Each row was made from one small tree. The marks that hang from a mark follow it in brackets, in alphabetical order. Every link used is in the known rows. Write each row's tree.
Known rows
W{H T{G{M{L} Q}}}: [  3.6  37.3 -36.5  17.4  25.9 -18.0  -8.3 -34.4  -6.1  15.0   8.4  -0.5
  18.3  51.5 -28.4 -16.3 -25.7   4.9   8.5  13.0 -25.5  26.1 -13.1 -13.1
 -20.0]
M{G{H K T} L}: [  1.0  40.8   2.7 -21.9  31.5 -29.2  18.5 -40.5  -3.4   1.0  -3.2  29.7
  12.6  15.8  -4.3 -13.9 -10.1  -6.9  -1.2  40.3 -21.1  25.7 -13.1 -22.4
 -29.4]
T{G{K Q} W{H}}: [-13.8  25.2 -33.9  11.2  18.7  -6.3   1.6  -0.4  -3.7 -16.5 -40.8  -1.4
  25.6  27.6 -31.8 -22.9 -27.5 -23.4  -6.1   8.1 -41.0  -8.5 -15.9  10.4
 -30.8]
V{Q{G{K}}}: [ -8.6  35.7 -13.4 -22.3  29.0 -24.1  17.9 -28.6 -19.8 -14.2 -42.3  14.4
  28.9  24.7 -15.9   5.5 -30.0 -23.5  10.9  36.1 -34.4  -3.7   2.9   3.6
  -9.0]
Q{G{T}}: [  3.8  48.3 -21.4 -18.5  34.7 -20.2  20.9 -42.7 -20.1 -20.8 -11.0  19.2
  18.5  11.8   5.7   2.1 -21.3 -19.8   5.5  25.3 -35.3   5.3   9.8 -19.1
 -14.0]
T{G{M} W{H}}: [ -5.7  29.9 -43.6  14.7   9.3 -18.1  23.0 -19.6 -12.6 -15.3 -29.4 -23.1
  28.6  27.2 -30.9  -6.3 -19.6 -19.8   4.8   6.6 -37.4  10.6 -10.6  -8.2
 -30.4]
L{M{G}}: [ 14.2  41.0  -3.4 -27.8  12.8 -23.3  34.6 -48.7  -3.6   0.2  -9.0  -0.9
  43.3  24.7  -2.1  14.1 -23.6 -41.7  10.1  22.4 -41.3   1.2  25.3 -28.6
  -4.0]
L{M{G{K Q}}}: [  3.6  25.5  15.8 -19.6  25.8   0.7  10.7 -38.0   5.0   5.6 -34.9  16.8
  30.5  30.2 -12.3 -11.6 -21.9 -37.7  -3.3  28.8 -36.0   1.3  13.7 -14.5
  -8.7]
V{Q}: [  9.4  35.9 -14.8 -21.1  15.1 -23.8  34.1 -24.8 -35.6 -24.6 -22.3   2.5
  45.5  36.6  -2.7  29.5 -33.1 -31.7  13.2  30.0 -23.9  -5.1 -11.0  -8.5
  -8.0]
L{M{G{T}}}: [ 14.5  34.0   8.1 -24.9  21.7 -20.5  35.0 -55.0 -10.2   3.3  -9.8  12.8
  32.5  15.9   9.0   3.4 -19.0 -31.8  11.1  32.0 -37.7   6.5  17.2 -31.7
 -10.7]
V{Q{G}}: [  1.9  39.6 -30.6 -24.7  22.5 -27.6  24.0 -34.4 -24.5 -17.7 -22.9   5.9
  32.9  22.5 -11.4  23.9 -38.7 -26.3  17.1  32.7 -34.2  -4.9   7.1 -10.4
  -5.0]
H{W}: [  2.1  46.6 -37.7 -16.6  22.0 -17.2  40.3 -20.1 -15.5 -25.8  -4.7  -7.8
  43.5  30.7  -5.3  29.1 -18.1 -39.9  -0.5  10.5 -30.9   4.3  14.7 -16.1
  -7.8]
K{G{M{L} Q{V} T}}: [-14.5  24.4  -4.1 -11.4  34.4 -14.3   0.2 -43.3 -14.6 -23.7 -22.0  29.8
   4.8   7.2  -1.9 -16.7 -21.6  -1.0   9.3  25.9 -20.5  29.5  -5.6   2.2
 -25.2]
T{G{H K M} W}: [-22.8  16.2 -29.6   2.7  11.8  -5.3  27.9 -17.2 -18.9 -21.2 -64.9  -6.0
  15.5  20.5 -34.2 -19.9  -2.0 -17.6 -17.0  24.4 -36.8  11.1 -20.8   2.7
 -43.5]
W{T}: [ 20.7  56.1 -20.9 -13.2  21.9 -29.8  23.2 -40.2 -25.6 -14.1   2.0  -1.9
  45.8  41.2   5.2  22.3 -24.4 -17.7   5.1  10.5 -22.4  -5.6  -0.9  -6.2
 -12.6]
Q{G{H{W} T} V}: [-29.2  35.7 -54.5 -24.2  42.2 -21.4  28.8 -35.5  -5.3 -29.1 -15.8  10.0
  -1.2   9.4   2.5  25.8 -26.2  -9.5   2.8  22.3 -29.9   9.7  16.0 -21.3
 -31.3]
Q{G{H T{W}}}: [ -7.4  31.7 -44.4  -8.6  25.9 -20.4  23.8 -38.9 -14.6 -30.9 -20.9   9.9
   8.1  -4.9  -7.2   2.0 -23.4 -18.8  -6.2  17.4 -26.3   2.0  -3.8 -13.4
 -38.9]
H{W{T{G{K}}}}: [-13.7  44.7 -42.0 -13.4  23.0 -27.0  31.6 -19.8 -13.5   2.5 -23.2  -5.9
  42.7  35.6 -17.3   6.3 -12.2 -17.1  -0.2  18.6 -53.1  -5.5  13.1   3.4
 -18.8]
T{G{H{W} M}}: [-16.8  26.4 -51.6  -2.1  16.4  -3.4  44.0 -17.6 -20.4 -15.0 -37.4 -11.4
  17.1  40.6 -25.1  12.5  -2.6 -20.3  -6.9  28.1 -37.4  21.6   0.6 -22.9
 -27.8]
T{G{H K Q}}: [-14.5  25.4 -19.7  -7.0  23.2   6.7   9.8  -5.2 -20.3 -19.8 -51.9  19.0
  12.4  43.3 -19.2 -15.5 -12.2 -17.4 -15.9  34.4 -36.7  -1.7 -19.0  -2.7
 -29.4]
H{W{T{G}}}: [ -5.5  48.9 -57.5 -16.0  15.3 -29.7  38.9 -26.2 -17.7   0.0  -4.5 -13.0
  47.2  31.5 -12.7  23.2 -19.8 -19.7   5.1  14.5 -52.5  -6.2  16.1 -11.2
 -14.8]
T{G{H Q{V}}}: [-27.6  27.6 -41.5 -22.1  18.8  -0.8  12.2 -12.6 -16.3 -32.5 -37.5   9.2
  10.1  33.1  -8.1  10.2 -32.0 -12.0  -3.8  26.4 -39.0  -7.6 -14.0 -10.7
 -31.5]
Q{G V}: [-18.1  53.4 -36.2 -33.1  29.8 -28.2  15.5 -37.1  -5.4 -31.8 -15.5   2.8
  22.3  11.6   0.5  18.4 -36.6 -19.6   9.8  13.7 -40.0  -4.5  18.5  -9.7
 -11.9]
W{H T{G}}: [ 12.7  55.1 -39.4   2.7  19.7 -36.6  15.6 -27.0 -22.0   3.3   0.8 -11.4
  38.4  54.4  -6.7  12.4 -26.5  -1.5  16.3  10.3 -36.7  -7.2  -4.2  -6.4
 -18.6]

Which tree is each row?
[-20.0  46.1 -42.4 -27.4  31.1 -24.3  16.5 -34.7  -8.0 -37.3 -20.8   4.0
   6.1  20.5  -0.9  24.1 -31.8 -11.3   3.8  18.7 -28.3  -1.0   8.1 -13.3
 -24.7]	Q{G{H} V}
[-20.4  15.0 -32.4 -12.0  27.7  -0.5  12.6 -25.8 -13.2 -45.7 -32.2  14.6
   6.7   4.6   0.6   6.9 -36.2 -15.0 -11.9  14.4 -12.8  -3.3 -25.9  -5.7
 -49.3]	G{H Q{V} T{W}}
[ -0.2  24.6 -24.7   3.4  35.1   0.0  41.1 -32.6 -27.3 -20.4 -25.7   4.4
   8.0  38.0  -3.8  13.6  -0.3 -14.9  -8.1  27.6  -7.3  32.9  -8.6 -27.1
 -32.5]	G{H{W} M T}
[  4.2  34.6   4.8 -11.7  30.7  -0.1   7.2 -22.9  -5.1  -6.8 -39.6  23.3
  17.3  39.9 -14.7  -3.9 -20.9 -15.8 -10.3  34.0 -15.3   5.1 -13.9 -14.3
 -26.4]	M{G{H K Q}}
[-13.3  34.7 -21.4 -12.9  32.1 -21.8  16.5 -35.2  -7.5 -24.6 -33.8  15.0
  18.9 -10.5 -10.9 -19.9 -18.6 -24.2  -6.4  17.0 -38.4  -0.2   2.2   4.1
 -30.6]	Q{G{K T{W}}}
[-21.0  29.8 -23.0 -12.9  43.0 -10.4  15.1 -49.9 -16.3 -25.8 -35.3  14.6
 -13.5  18.5   1.2   4.4 -19.3   4.7   2.8  30.9 -16.5  23.8  -5.0 -19.0
 -35.8]	Q{G{H M T} V}
[  3.9  32.8 -10.0  10.1  32.3 -21.2  14.4 -20.5 -14.3 -23.9 -23.3   4.3
  24.3  21.4  -5.2 -13.4 -18.5 -18.9  -0.5   8.5 -17.2   3.7 -20.5   4.6
 -35.4]	G{K T{W{H}}}
[-11.8  32.9 -24.0  -0.7  22.5 -24.8  13.5 -36.9 -14.7   7.9 -20.2   4.7
  13.0  40.8 -26.6 -21.5  -1.0   4.0  -6.2  31.2 -30.6  26.5 -17.3  -2.5
 -33.7]	W{T{G{H K M{L}}}}
[ -8.1  40.4 -63.5  -2.2  35.4 -30.6  17.7 -53.5   3.9   5.5  13.9  -5.0
   8.3  25.6 -27.4  13.1 -15.2  -5.2  -0.2  15.1 -16.7  35.4  18.0 -23.2
 -22.2]	Q{G{H{W{T}} M{L}}}
[-33.2  31.9 -18.9 -24.9  24.8  -0.9   5.0  -8.7 -10.1 -25.1 -51.0  14.8
  20.1  28.0 -12.6 -12.9 -28.6 -17.2  -5.2  25.5 -52.0  -9.2  -8.4   8.1
 -22.2]	T{G{K Q{V}}}
[ -1.2  21.9 -33.0  -2.9  37.1   7.7  25.2 -19.3 -21.7 -25.5 -18.7  18.6
  10.3  35.0  -0.9  15.2 -16.6 -21.5 -12.4  25.2 -12.2  13.3  -7.9 -24.3
 -30.6]	G{H{W} Q T}
[ 10.5  15.4  -9.7   4.0  23.9  -9.7  10.0 -44.6   9.7   4.8 -10.0   4.5
  23.9  12.8 -10.6  -6.9 -36.9 -28.4   8.1  11.7 -26.1   3.1   2.7 -23.2
 -27.1]	L{M{G{Q T{W{H}}}}}
[  4.3  36.2 -22.8  -4.3  22.2 -15.4  22.1 -36.3 -16.9 -20.8  -1.8   2.8
  13.0  36.8 -13.7   2.8  -7.3 -19.4  -6.4  22.3  -9.2  36.9 -13.4 -23.9
 -21.1]	G{H M{L}}
[-28.2  17.5 -39.0  -2.1   9.3 -17.5  22.2 -21.1  -5.3 -17.0 -34.8  -1.9
  13.1   8.5 -40.8 -28.0  -2.8 -19.7 -16.6  22.5 -40.4  26.5 -18.2  -3.2
 -40.9]	T{G{H K M{L}} W}
[-40.1  28.1 -39.2 -10.7  44.2  -8.9  19.9 -29.8   4.3 -22.2 -49.5  -0.8
  -4.9  25.9 -21.7   9.5 -13.2  -8.6  -7.0  21.3 -22.3  22.9  12.1  -5.9
 -30.9]	Q{G{H{W} K M} V}
[  1.6  32.8   3.0  -7.6  36.2  -9.4  23.0 -24.3 -30.8 -25.7 -34.8  24.3
  10.9  37.4   8.0  -5.6  -3.1 -12.1  -9.7  34.0 -13.6   9.5 -21.5  -6.1
 -32.7]	G{H K T}
[ -6.7  14.1  -3.6   8.1  29.3  -1.9  25.1 -31.2 -24.7 -27.9 -53.6   9.5
   6.4  18.5 -13.4 -20.8  -0.4 -14.0 -18.2  24.5  -8.2  23.1 -30.1   0.1
 -49.2]	G{H K M T{W}}
[  6.1  30.5  -9.4  -2.3  22.6 -13.2   4.1 -33.7 -17.0 -17.0 -19.8  18.6
  20.9  22.9 -19.1 -14.4 -14.6 -19.6   3.7  20.0 -21.7  26.7   0.1  -2.7
 -10.7]	K{G{M{L} Q}}
[ -4.3  39.4 -54.5   1.5   6.0 -29.5  24.7 -11.4 -10.9 -21.6 -15.5 -20.2
  37.8  21.0 -21.6   2.5 -28.9 -25.8   7.0   2.9 -45.5  -8.8  -6.3  -7.2
 -26.0]	T{G W{H}}
[-13.2  35.5 -19.5  -6.0  36.4 -17.8   5.1 -39.6  -1.8 -11.6 -21.5  15.2
  -3.7  24.6 -26.7 -20.5  -4.5 -10.7  -8.2  29.2 -20.1  37.7  -0.7 -12.4
 -22.2]	Q{G{H K M{L}}}
[ 11.0  32.1  -9.2   3.3  21.9 -17.8  27.4 -31.3 -37.1 -26.9 -46.3   4.6
  15.6  40.4  -9.0   8.1  -3.8 -10.0   2.8  26.4 -11.8  16.2  -6.9  -3.4
 -26.3]	K{G{H M}}
[-24.4  33.6 -37.5 -14.0  22.6 -16.3  -0.5 -41.3  -1.6  -0.6  -6.4   4.7
  18.0  25.2 -19.6 -10.7 -32.2   1.9   3.2  18.6 -37.8  18.6  -7.2  -7.2
 -23.2]	W{T{G{M{L} Q{V}}}}
[-11.5  34.2 -37.0   4.8  44.3 -15.7  18.4 -41.9  -6.4   2.9 -32.0  -2.2
   6.1  41.1 -24.5   6.7  -7.2  -1.1  -8.2  21.5 -16.1  22.0  11.9  -4.9
 -29.4]	Q{G{H{W{T}} K M}}
[-29.5  23.7 -29.4 -15.6  39.4   2.8  14.2  -8.6  -1.0 -32.4 -41.1   9.9
   9.6  37.7 -10.7  16.1 -24.2 -19.7 -15.0  17.1 -17.6   4.2  -5.3  -0.1
 -31.2]	G{H{W} K Q{V}}
[-14.2  39.2 -27.2 -32.7  23.8 -19.6   3.8 -35.4  13.0 -12.8   5.0  17.0
  13.0  17.0 -10.5  11.4 -40.2 -10.3   2.3  25.3 -19.0  14.3  -7.0 -27.7
 -24.6]	M{G{H Q{V}} L}
[-18.7  15.9 -48.7   4.8  22.0  16.1  27.3 -12.9 -17.1 -13.0 -43.5  -0.9
   9.6  43.4 -31.4   3.5  -9.6 -19.3 -13.8  27.1 -32.2  20.8  -6.2 -23.4
 -29.4]	T{G{H{W} M Q}}
[-12.9  31.0 -54.7  -1.0  21.7 -11.1  14.2 -34.7  -1.6  12.8   2.5  -1.6
  27.6  29.4 -33.3  -5.5 -19.3 -13.6  -3.1  17.2 -40.5  26.9   7.1 -17.7
 -16.9]	H{W{T{G{M{L} Q}}}}
[ -5.4  34.9  -9.7 -14.3  36.3 -15.8  37.3 -29.0  -7.9  -0.3 -27.6  16.7
  16.8  25.2  -5.3   7.0  -6.8 -12.6  -4.8  38.1 -20.8  16.2  -0.7 -20.4
 -32.0]	M{G{H{W} K T}}
[ -8.8  20.3 -22.9   2.9  34.9 -31.0  10.9 -28.9 -12.5 -10.8 -37.2   9.4
  17.2   9.4 -18.4  -7.3 -37.0 -10.7  16.7  23.5 -24.8  -0.8 -13.5   7.7
 -31.4]	V{Q{G{K T{W{H}}}}}
